Every row comes from one small tree of marks. The marks that hang from a mark follow it in brackets, in alphabetical order. Every link used is in the known rows. Which tree was each row made from?
Known rows:
rusi(murudog(kuzegaf) tama(dasir)): [ -8.4  -9.3 -38.9  27.0   6.2  -4.4 -16.3 -29.4   9.1  18.4   7.7   2.6
 -11.4  12.4 -14.1  -5.4 -15.2  -3.5]
dasir(rusi): [ -0.9   1.1  50.0 -32.7 -23.1   9.9  30.7  15.6  -8.5 -28.1  22.9  -1.7
  15.8   4.9   4.8 -13.0  18.8 -20.0]
tama(rusi(murudog)): [ -3.2  -6.1  46.8 -22.8  -0.8  11.9   7.1  34.9 -16.1 -20.2 -26.0  -7.7
   2.1 -11.5  -7.0  -5.5  22.2  -6.7]
murudog(rusi(kuzegaf tama(dasir))): [  9.6  -7.4 -16.6  19.2  -1.7  -4.3  14.7 -56.2  15.7   1.4 -16.8   4.3
  -4.0  24.7  10.7  -7.9  -4.0  15.1]
murudog(rusi): [ 10.7  25.8  29.2 -16.9 -35.8  10.9  28.6  -0.9  -7.4 -32.9  -4.4  -3.5
  21.6  -7.0  -4.5  11.5  -8.7   3.1]
batar(rusi(murudog(kuzegaf) tama)): [ 10.7   3.7 -26.8  -0.7   8.2  -1.3 -17.4  40.7  -3.5   6.4  30.6  -0.2
   0.2 -13.1  -0.7  24.2  14.2  12.1]
batar(rusi): [ 10.8  18.0  16.9 -16.0 -36.3   3.9  -1.4  42.7 -10.8 -37.3  10.0  -2.2
  18.7   6.8  10.9  21.3  33.5   6.7]
rusi(murudog): [ -7.1  23.6  18.6  -1.3 -26.9   0.3   4.5  15.2 -12.0 -10.9 -40.3  -9.8
  10.2 -21.5 -32.4   6.8  -8.5  -6.3]
durubig(rusi(kuzegaf murudog tama(dasir))): [ -5.4  -1.0  -9.0  17.4  27.5  -7.2 -22.2 -13.9   4.3   3.5 -60.0 -10.2
 -23.3  -4.8  15.2 -16.1  -6.5   6.8]
murudog(kuzegaf): [  0.9  20.0   8.0 -13.2 -26.8   6.2  -7.8  21.7 -13.3 -10.7  10.9   0.6
  16.8 -11.0 -23.2  11.9 -22.4 -17.1]
durubig(rusi(kuzegaf murudog tama)): [  2.0  14.6  17.2  -7.7  22.8  -9.9 -10.0  21.3  -2.0  -1.4 -55.9  -7.7
 -11.6 -35.6  -1.1   0.1  -5.0   4.0]
dasir(rusi(kuzegaf(murudog))): [-12.3   5.7  23.0 -23.4   3.5   9.1  -1.0  37.5 -21.7  19.0 -12.0 -13.0
   3.5 -26.5  -2.7  -0.1 -20.9 -14.9]
kuzegaf(murudog rusi(tama(dasir))): [ -5.5  -5.5 -18.7  15.1  -2.2   3.8   6.5 -44.5  12.3   5.3  35.3   8.5
   6.0  23.8  19.7  -9.1 -10.8   2.8]
batar(rusi(kuzegaf murudog tama)): [ 10.8   2.6 -15.8   7.5  10.0 -11.0  -9.7  31.0  -2.9  11.6 -30.0  -4.1
  -5.2 -14.4  -4.3  18.5  26.4  22.1]
dasir(rusi(tama)): [  5.5 -17.5  40.9 -27.3 -14.0  -4.2  44.2  -8.0  13.3 -22.7  55.6  15.0
  11.4  20.5   9.0 -16.3  39.9 -13.5]
kuzegaf(rusi(tama)): [ 12.9   4.0  23.7 -12.4 -18.2  -0.2  35.9 -27.5  10.2 -22.7  32.1  14.0
  21.3  10.5   5.4  -8.2  17.7   0.3]
rusi(kuzegaf murudog tama(dasir)): [ -8.4  -8.7 -27.1  34.7   8.9 -14.9  -7.9 -39.8  10.7  22.0 -51.5  -1.9
 -17.1   9.8 -16.1 -12.4  -3.9   5.7]
murudog(kuzegaf rusi(tama)): [ 16.5   9.0  -1.2 -13.6  -8.3   4.1  20.5 -11.9   6.6  -8.0  47.1  11.2
  13.8  -4.7  -5.5  15.2 -14.1   3.6]

Write each row's tree:
[-14.7  -7.8  -9.4   1.7  15.6  21.5 -11.2   2.5 -17.3  16.3   5.8 -19.6
  -9.3   1.7   5.5 -23.7 -24.8 -16.2]	tama(dasir(rusi(murudog(kuzegaf))))
[ -7.1   3.9  16.0 -23.2  11.0  20.1   1.7  36.0 -24.8  10.9  10.5 -17.2
   2.9 -30.1 -10.8  -7.2 -22.6 -19.4]	dasir(rusi(murudog(kuzegaf)))
[  6.8  -9.5 -24.7  11.2   5.2   9.6   3.8 -49.5   9.3   2.1  47.5   8.6
   6.1  28.2  19.3 -17.6 -12.7  -3.1]	murudog(kuzegaf(rusi(tama(dasir))))
[  4.4  22.1  -5.2   1.8   0.1   3.4 -22.4  56.4 -24.8   5.5 -62.3 -21.7
  -0.6 -29.5  -6.5  20.7   5.4  15.6]	batar(rusi(kuzegaf murudog))
[ -8.8  -9.6 -16.8  28.8 -11.8 -11.5   5.9 -42.1  16.9  -1.2 -10.6   5.5
  -7.8  24.9 -11.6 -11.7  10.8   0.6]	rusi(murudog tama(dasir))
[ -1.7 -12.7 -14.5  24.7  -9.5 -16.3  -1.2 -46.4  16.8   4.2 -20.8  10.9
  -7.1  32.6  -4.2 -12.0  10.3  -1.2]	rusi(kuzegaf tama(dasir))
[  5.3   4.6 -20.4  -0.7   1.6 -11.7 -19.9  42.3  -0.2  14.7   7.5   3.6
   0.4  -8.8   4.6  32.6  14.9  15.7]	batar(rusi(kuzegaf(murudog) tama))
[-11.1 -19.4  -1.0   2.3  23.5  20.4 -26.6  12.4 -17.6   5.5 -12.0 -12.4
 -12.8   6.6   6.9 -15.3  -8.0  -8.6]	tama(dasir rusi(murudog(kuzegaf)))
[  1.8  14.4   5.2 -14.8  21.1   0.3 -16.5  30.6  -4.2  -5.8   3.6  -3.8
  -4.7 -34.2   0.8   6.7 -16.1  -6.2]	durubig(rusi(murudog(kuzegaf) tama))
[  5.7 -10.2  -2.7  11.9 -11.5   1.9  23.3 -63.0  17.0 -17.7  28.0  12.5
  10.3  40.5  23.0 -24.5  15.2   2.9]	kuzegaf(rusi(tama(dasir)))
[ 16.7  -0.3  -3.2  -4.1  -6.4 -12.4  -2.9  23.8   5.3  -7.9   0.3   7.8
   4.7   9.5   8.7  17.9  40.6  16.3]	batar(rusi(kuzegaf tama))
[ -0.5   5.3  -1.3  10.7   1.4 -16.8   4.9  -3.5   3.0  17.2 -48.0   1.6
  -3.9 -21.0 -34.3   3.5  -2.6   2.9]	rusi(kuzegaf murudog tama)
[ -6.0 -12.8  13.2 -17.4  13.6  -4.7  12.6  14.2   2.2  23.9  19.5   4.1
  -2.6 -11.0  -0.2  -4.0  -0.1  -9.4]	dasir(rusi(kuzegaf(murudog) tama))
[ -2.7  -2.3 -21.7  16.4 -10.6   0.7  10.4 -41.4  17.5   0.8  31.4   7.4
   1.1  23.2  12.2   7.5 -14.7  10.6]	kuzegaf(murudog(rusi(tama(dasir))))
[ -3.1  -6.5  24.7 -21.8  16.3  18.3 -14.1  47.3 -24.6   1.1  -8.1 -11.1
  -1.2 -23.9 -10.7   0.3  -5.8 -10.7]	tama(rusi(murudog(kuzegaf)))
[  2.5 -11.5 -41.4  32.2  15.7  -9.4 -23.4  -4.0   4.7  15.6 -34.4  -6.4
 -19.5  15.6  13.7   3.3  25.0  24.3]	batar(rusi(kuzegaf murudog tama(dasir)))
[ -1.1 -13.4   6.5 -17.5  21.4   5.6  15.4  12.5  -2.1  15.7  43.1  -0.3
  -2.9 -14.8  -7.1 -10.9  -0.4 -13.2]	dasir(rusi(murudog(kuzegaf) tama))
[  0.1  -4.1  15.2  -0.4  -7.9  -6.9  -1.6 -24.8  18.1 -40.7  12.1   9.5
  -4.4  31.0  33.9 -16.2  21.1  -3.5]	durubig(rusi(tama(dasir)))
[ -5.3   0.7 -20.1   9.5  27.2   3.4 -29.7  -3.6   2.8  -0.8  -0.9  -5.6
 -17.6  -3.9  17.0 -10.3 -19.4  -4.3]	durubig(rusi(murudog(kuzegaf) tama(dasir)))
[  4.3  12.1   5.3  -7.7 -17.2  -1.1  23.1  -7.1   9.7  -5.0  34.5   9.8
  12.2  -8.5  -4.6  22.7 -11.8   9.1]	kuzegaf(murudog(rusi(tama)))
[ -8.2  -4.8  32.3 -22.7   9.6   9.2 -17.9  48.9 -22.1   8.2 -30.6  -5.6
  -1.5 -19.0  -3.5   8.0  -5.0  -7.7]	tama(rusi(kuzegaf(murudog)))
[-13.2  -9.2 -31.1  27.6   1.1 -15.2 -18.8 -28.3  12.2  26.6 -15.1   7.4
 -11.7  16.2  -8.4   2.4 -16.0   0.4]	rusi(kuzegaf(murudog) tama(dasir))
[ -5.2   5.3  -5.1   3.5  -4.4 -16.1  -6.3   6.5   5.1  21.4 -10.0   8.7
   0.6 -14.7 -24.1  17.0 -13.8  -2.4]	rusi(kuzegaf(murudog) tama)
[  9.1  -5.4 -27.0  11.9  -2.5   6.3   7.2 -47.5  14.8  -2.9  42.9   9.2
   2.4  25.8  12.1  -2.1 -16.8   5.3]	murudog(kuzegaf rusi(tama(dasir)))
